Each row comes from the steps of one path. Every step used is in the known rows, and no mark comes twice. Write the path behind each row, first mark first.
Known rows:
valo > novemob: [ 0.52 -1.06 -0.94 -0.92 -0.23  3.87 -1.36 -0.35 -0.18  0.26 -0.27  0.10
  2.68  1.98  0.37  2.38  0.68  0.13 -1.29 -0.12 -0.45  1.25]
suse > novemob > valo > linu: [-0.44 -0.25 -0.22  0.20  0.31  2.86 -6.17 -0.14 -0.45 -0.09  6.11  3.84
 -1.55  5.34 -0.66  2.85  1.51 -0.19 -1.93 -3.15 -0.61  3.57]
suse > novemob > valo > linu > dugaki > lisur: [-2.64 -0.94  0.54  0.57  2.41  1.01 -5.93  0.15 -0.26 -0.57  5.24  3.93
 -6.30  0.71  1.62  1.38  2.34  0.50 -2.50 -4.17 -0.14  4.21]
lisur > dugaki > vukes: [-0.91  1.56  1.30 -0.27  0.95 -2.45  2.47  2.99 -0.60 -0.33 -1.91  2.25
 -0.13  1.28  0.03 -2.77  0.06 -2.20  0.01 -1.55  1.38 -1.28]
linu > dugaki: [-1.34 -0.93  0.25 -0.54  0.46 -1.28 -0.96 -0.21  0.71  1.52  1.50  1.04
 -0.79 -2.64 -0.95 -3.36  0.22 -1.02  0.64 -1.60  0.23  0.04]
dugaki > vukes: [-0.62  1.45 -0.15  0.71  0.77  0.59  1.97  2.38 -1.30 -0.05 -1.97  1.11
 -1.63 -0.11 -2.09 -1.05  0.40  1.82  0.32 -1.07  0.42 -2.42]
valo > linu > dugaki > tosukor: [-1.60 -0.75 -0.28 -0.21  0.74 -1.63 -1.88  0.17  3.44  4.74  1.81  1.62
  0.34 -0.59 -0.03 -6.12 -0.23 -3.32 -1.07 -2.48  0.18  0.40]
dugaki > novemob > suse: [ 3.29 -1.53 -0.94 -1.15  0.19  2.83  1.33  1.08 -0.95  0.27  1.20  0.53
  5.68  0.00  0.10  2.43  0.90  1.42 -2.90  0.83  0.51  2.96]
lisur > dugaki > tosukor: [ 0.41  0.39  0.79 -1.17  1.04 -4.13  2.04  1.36  2.30  1.40  1.12  1.07
  2.25  2.71  2.08 -3.16 -0.86 -5.23 -1.56  0.89  1.32 -0.41]
ropib > lisur > dugaki > vukes: [-0.37  1.58  2.96  0.36  1.51 -4.01  3.41  1.95 -0.05 -3.52 -4.17  1.88
  0.47 -1.02 -1.11 -3.48 -0.81 -3.61  0.05  0.21  1.80  0.26]
suse > novemob > valo > linu > dugaki > vukes: [-2.44  0.24  0.00  0.39  1.51  2.22 -5.26  2.06 -1.17  1.15  5.94  6.04
 -3.89  2.60 -3.79 -1.56  2.11  0.45 -0.90 -5.72 -0.03  1.30]
ropib > vukes: [ 0.83  1.76 -0.76  0.04 -1.60 -2.36 -0.62  0.49 -0.54  0.31 -3.58  0.56
 -0.33  1.24 -1.53  0.17 -0.40 -0.58  1.31  0.75  0.02 -0.20]
suse > novemob > valo: [ 0.46 -0.10 -0.30 -0.35  0.72  2.41 -3.80  0.16 -1.70 -1.81  7.35  3.20
 -1.92  4.84 -1.68  4.03  1.41  0.78 -1.57 -0.62 -0.28  1.76]
zedo > dugaki > linu: [-0.61 -1.64 -1.20 -0.68 -0.29 -1.31  0.28  1.86  3.62  3.87  0.81 -1.53
 -3.23 -1.72  1.78 -5.12 -0.61 -3.48 -1.31 -2.78 -0.01  1.95]
novemob > valo > linu > dugaki > vukes > ropib: [-3.35  2.07 -0.17  0.47 -0.15 -1.12 -4.34  0.55 -1.17  2.76 -0.18  4.68
 -7.20  1.93 -5.10 -4.61  1.37  2.98  0.21 -3.09 -0.06  0.09]
zedo > dugaki > vukes: [-1.42  0.65 -1.09 -0.31  0.31 -1.67  2.08  3.07  0.34  0.71 -0.34 -0.14
 -1.97 -1.24 -1.64 -3.61 -0.10 -1.31 -0.72 -3.03  0.33 -2.16]
novemob > suse: [ 2.15  0.28 -0.42 -0.32 -0.13  1.07  0.99  1.33 -0.05 -0.97  1.06 -0.08
  3.32  1.18  0.43  4.14  0.54  1.11 -0.65 -0.38  0.87  1.67]
vukes > ropib > lisur: [ 0.25 -0.01  2.30  0.49 -0.06 -2.27  1.51 -2.36 -0.22 -3.07 -3.94 -0.89
 -1.58 -2.15 -1.51 -0.33 -1.04  1.52  0.48  5.97  0.44  1.33]
suse > novemob > valo > linu > dugaki: [-1.79 -1.13  0.15 -0.31  0.71  1.71 -7.06 -0.25  0.16  1.28  7.88  4.90
 -2.04  2.52 -1.57 -0.63  1.68 -1.24 -1.28 -4.80 -0.40  3.72]
valo > linu: [-0.91 -0.21  0.19  0.56 -0.39  0.61 -2.19 -0.32  1.06  1.41 -1.17  0.53
  0.50  0.35  1.00 -1.08  0.13 -0.98 -0.35 -2.21 -0.38  1.79]
ropib > lisur > dugaki > novemob > valo: [ 1.18 -0.14  1.67 -1.41  0.68 -2.76 -1.90 -0.81 -0.64 -2.45  1.02  3.55
  1.47  2.34 -1.30 -3.19  0.08 -4.82 -3.60  0.36  0.80  4.75]
vukes > valo > novemob > suse: [ 2.31 -0.30 -1.35 -1.58 -1.22  6.86 -1.64  0.32 -1.38 -0.64  0.30  2.02
  8.03  6.59  1.79  5.58  1.75  0.41 -2.72 -2.71 -0.60  2.49]
vukes > dugaki > novemob > valo > linu: [-0.76 -0.45 -0.73 -1.63 -1.58  2.52 -6.15 -0.44  0.48  2.51  0.67  2.92
 -0.99  5.30 -0.65 -1.12  1.23 -1.68 -4.92 -4.96 -1.36  3.65]

Which path is each row?
[-3.16  0.51  0.69  0.64  0.18 -0.92 -0.47  0.65 -0.18  2.92 -3.26  2.50
 -4.33 -2.51 -2.61 -5.22  0.52  2.44  1.27 -1.01  0.29 -0.55] | valo > linu > dugaki > vukes > ropib
[-0.02  0.13  3.44 -0.44  0.19 -5.25  2.30 -1.56  0.64 -3.50 -4.24  0.03
 -0.19 -1.12  0.74 -1.82 -1.33 -2.50  0.32  5.27  1.32  2.49] | vukes > ropib > lisur > dugaki
[-3.25  0.55  0.08  0.70  1.26 -1.45 -5.83 -0.17  0.35  0.91  0.83  3.02
 -7.28  0.12  1.04 -1.91  1.88 -0.11 -1.83 -5.51 -0.26  3.33] | novemob > valo > linu > dugaki > lisur
[ 0.04 -0.30 -1.25 -0.50 -0.52  2.24 -5.72 -0.67 -0.58  2.52  2.24  3.40
 -0.30  3.49 -1.69 -2.10  1.34 -0.42 -3.59 -3.36 -0.96  3.77] | dugaki > novemob > valo > linu
[-1.19  1.73  1.76 -0.36  0.51 -3.36  3.39  1.97 -1.31 -0.31 -3.52  1.85
 -2.67  1.07 -0.55 -2.33 -0.14  0.56  0.76  2.27  1.29 -1.48] | lisur > dugaki > vukes > ropib
[ 1.51 -0.43 -1.30 -1.35 -2.45  1.75 -3.20  0.47 -0.69  3.80 -2.28  4.75
  6.88  2.15 -0.36 -2.87  1.43 -2.01 -2.11 -4.48 -0.53  4.36] | ropib > vukes > valo > linu > dugaki > novemob > suse
[-2.31  1.13  0.06 -0.05  0.31  1.29  0.00  1.56 -1.58  1.56 -0.94  4.23
 -0.45  0.56 -2.22 -5.47  1.12 -0.09  0.15 -4.89 -0.44 -2.59] | linu > dugaki > vukes > valo
[-0.53 -1.25 -1.12 -1.54  0.40  0.45 -4.26 -0.45 -1.09  2.58  4.82  4.06
 -1.24  0.66 -3.62 -4.38  1.45 -0.46 -2.56 -2.52 -0.36  2.24] | linu > dugaki > novemob > valo
[-2.10 -0.83  0.74  0.35  2.05 -1.80  0.02  0.36  0.18 -0.30 -0.93  0.10
 -4.56 -4.72  2.23 -1.55  0.81  0.52 -0.50 -1.12  0.41  0.86] | linu > dugaki > lisur
[-0.28 -0.17  0.11 -1.51 -0.30 -0.81 -4.88  0.08  0.12  2.20  2.39  4.49
  1.27  4.73  0.34 -3.82  1.05 -4.40 -3.80 -4.04  0.07  4.98] | lisur > dugaki > novemob > valo > linu
[ 0.77 -1.94 -0.65 -1.36 -0.78  4.00 -2.73  0.04 -0.01  3.51  1.29  4.30
  7.35  0.96  1.10 -3.01  1.75 -1.47 -3.48 -5.22 -0.67  4.47] | vukes > valo > linu > dugaki > novemob > suse
[-2.04  2.35  1.45  0.05 -0.35  0.06 -0.49  1.95 -0.65  1.32 -3.37  5.00
  2.15  4.77  1.81 -4.79  0.69 -4.14 -1.09 -6.29 -0.01  0.17] | lisur > dugaki > vukes > valo > linu
[-0.38  1.08 -1.10 -0.55 -0.32  6.40 -0.55  1.25 -2.71  0.35 -2.58  3.44
  3.06  5.32 -0.73  0.39  1.56  1.04 -1.76 -3.12 -1.06 -1.32] | dugaki > vukes > valo > novemob
[ 0.10 -0.06  2.23 -0.95 -0.33 -2.99 -3.37 -2.20 -0.26 -0.88 -1.79  3.64
 -0.53  2.51 -1.03 -3.93  0.03 -2.93 -3.36  1.82  0.44  6.34] | vukes > ropib > lisur > dugaki > novemob > valo > linu
[-2.59  0.47  2.56  1.25  0.73 -2.40  0.24 -0.46  0.39 -0.18 -5.43  1.98
 -3.60 -4.48 -3.72 -5.84 -0.38  1.17  1.06  0.89  0.62  0.88] | valo > linu > dugaki > vukes > ropib > lisur
[-0.80  1.68  0.41  0.59  0.26 -0.15  2.60  1.26 -2.11 -0.09 -3.81  0.65
 -4.09 -0.24 -2.85 -0.61  0.20  4.63  1.00  2.96  0.32 -2.66] | dugaki > vukes > ropib
[-2.48  0.32 -0.37 -0.18 -0.47 -0.81 -6.94 -0.65  0.87  2.67  3.53  3.92
 -3.03  1.98 -2.28 -4.01  1.21 -1.65 -0.74 -6.16 -0.40  2.71] | novemob > valo > linu > dugaki
[-3.11  1.88 -0.58  0.53  0.33 -0.04 -5.10  1.74 -0.45  2.77  1.60  5.11
 -4.59  2.09 -4.66 -4.86  1.50  0.11 -0.38 -7.27 -0.02  0.27] | novemob > valo > linu > dugaki > vukes
[-2.19  0.73  0.69  0.09  0.76 -1.48  1.68  1.13 -1.38  1.52 -2.11  1.79
 -4.76 -2.89 -3.69 -4.20  0.42  3.55  1.60  1.51  0.55 -2.56] | linu > dugaki > vukes > ropib
[-1.76  0.12 -0.76 -1.06  0.05  5.10 -1.48  1.15 -1.89  1.94 -1.04  4.54
  2.33  2.72 -1.85 -3.10  1.73  0.05 -1.03 -4.87 -0.88 -1.25] | linu > dugaki > vukes > valo > novemob
[-1.70  1.29 -1.07 -0.56 -0.66  0.34  1.27  2.37 -0.85  0.85 -0.75  1.93
  0.25  2.12 -0.52 -4.57  0.45 -2.14 -1.59 -5.41 -0.67 -2.41] | zedo > dugaki > vukes > valo
[-0.61 -0.41 -0.87 -1.08 -2.26  0.58 -4.28 -0.77 -0.56  4.65 -3.31  4.86
  3.66  1.07 -1.03 -6.96  0.84 -3.21 -1.53 -4.03 -1.40  2.71] | ropib > vukes > valo > linu > dugaki > novemob
[-2.87  0.39  0.24  0.75  0.75 -0.20 -1.30  1.79  0.62  2.98 -1.42  2.67
 -2.03 -2.32 -2.27 -5.61  0.67 -0.23  0.71 -5.06  0.27 -0.36] | valo > linu > dugaki > vukes
[-2.02  0.45  0.17  0.23  1.23 -0.57  0.98  2.17 -0.55  1.42 -0.41  2.43
 -2.30 -2.78 -3.18 -4.59  0.51  0.73  1.01 -2.71  0.61 -2.21] | linu > dugaki > vukes
[-2.55 -0.44  0.45 -0.26 -1.05  1.12 -4.04 -1.14  0.80  3.11 -0.08  3.71
  1.75  0.93  0.95 -5.59  0.84 -2.83 -0.51 -6.10 -1.16  1.65] | vukes > valo > linu > dugaki
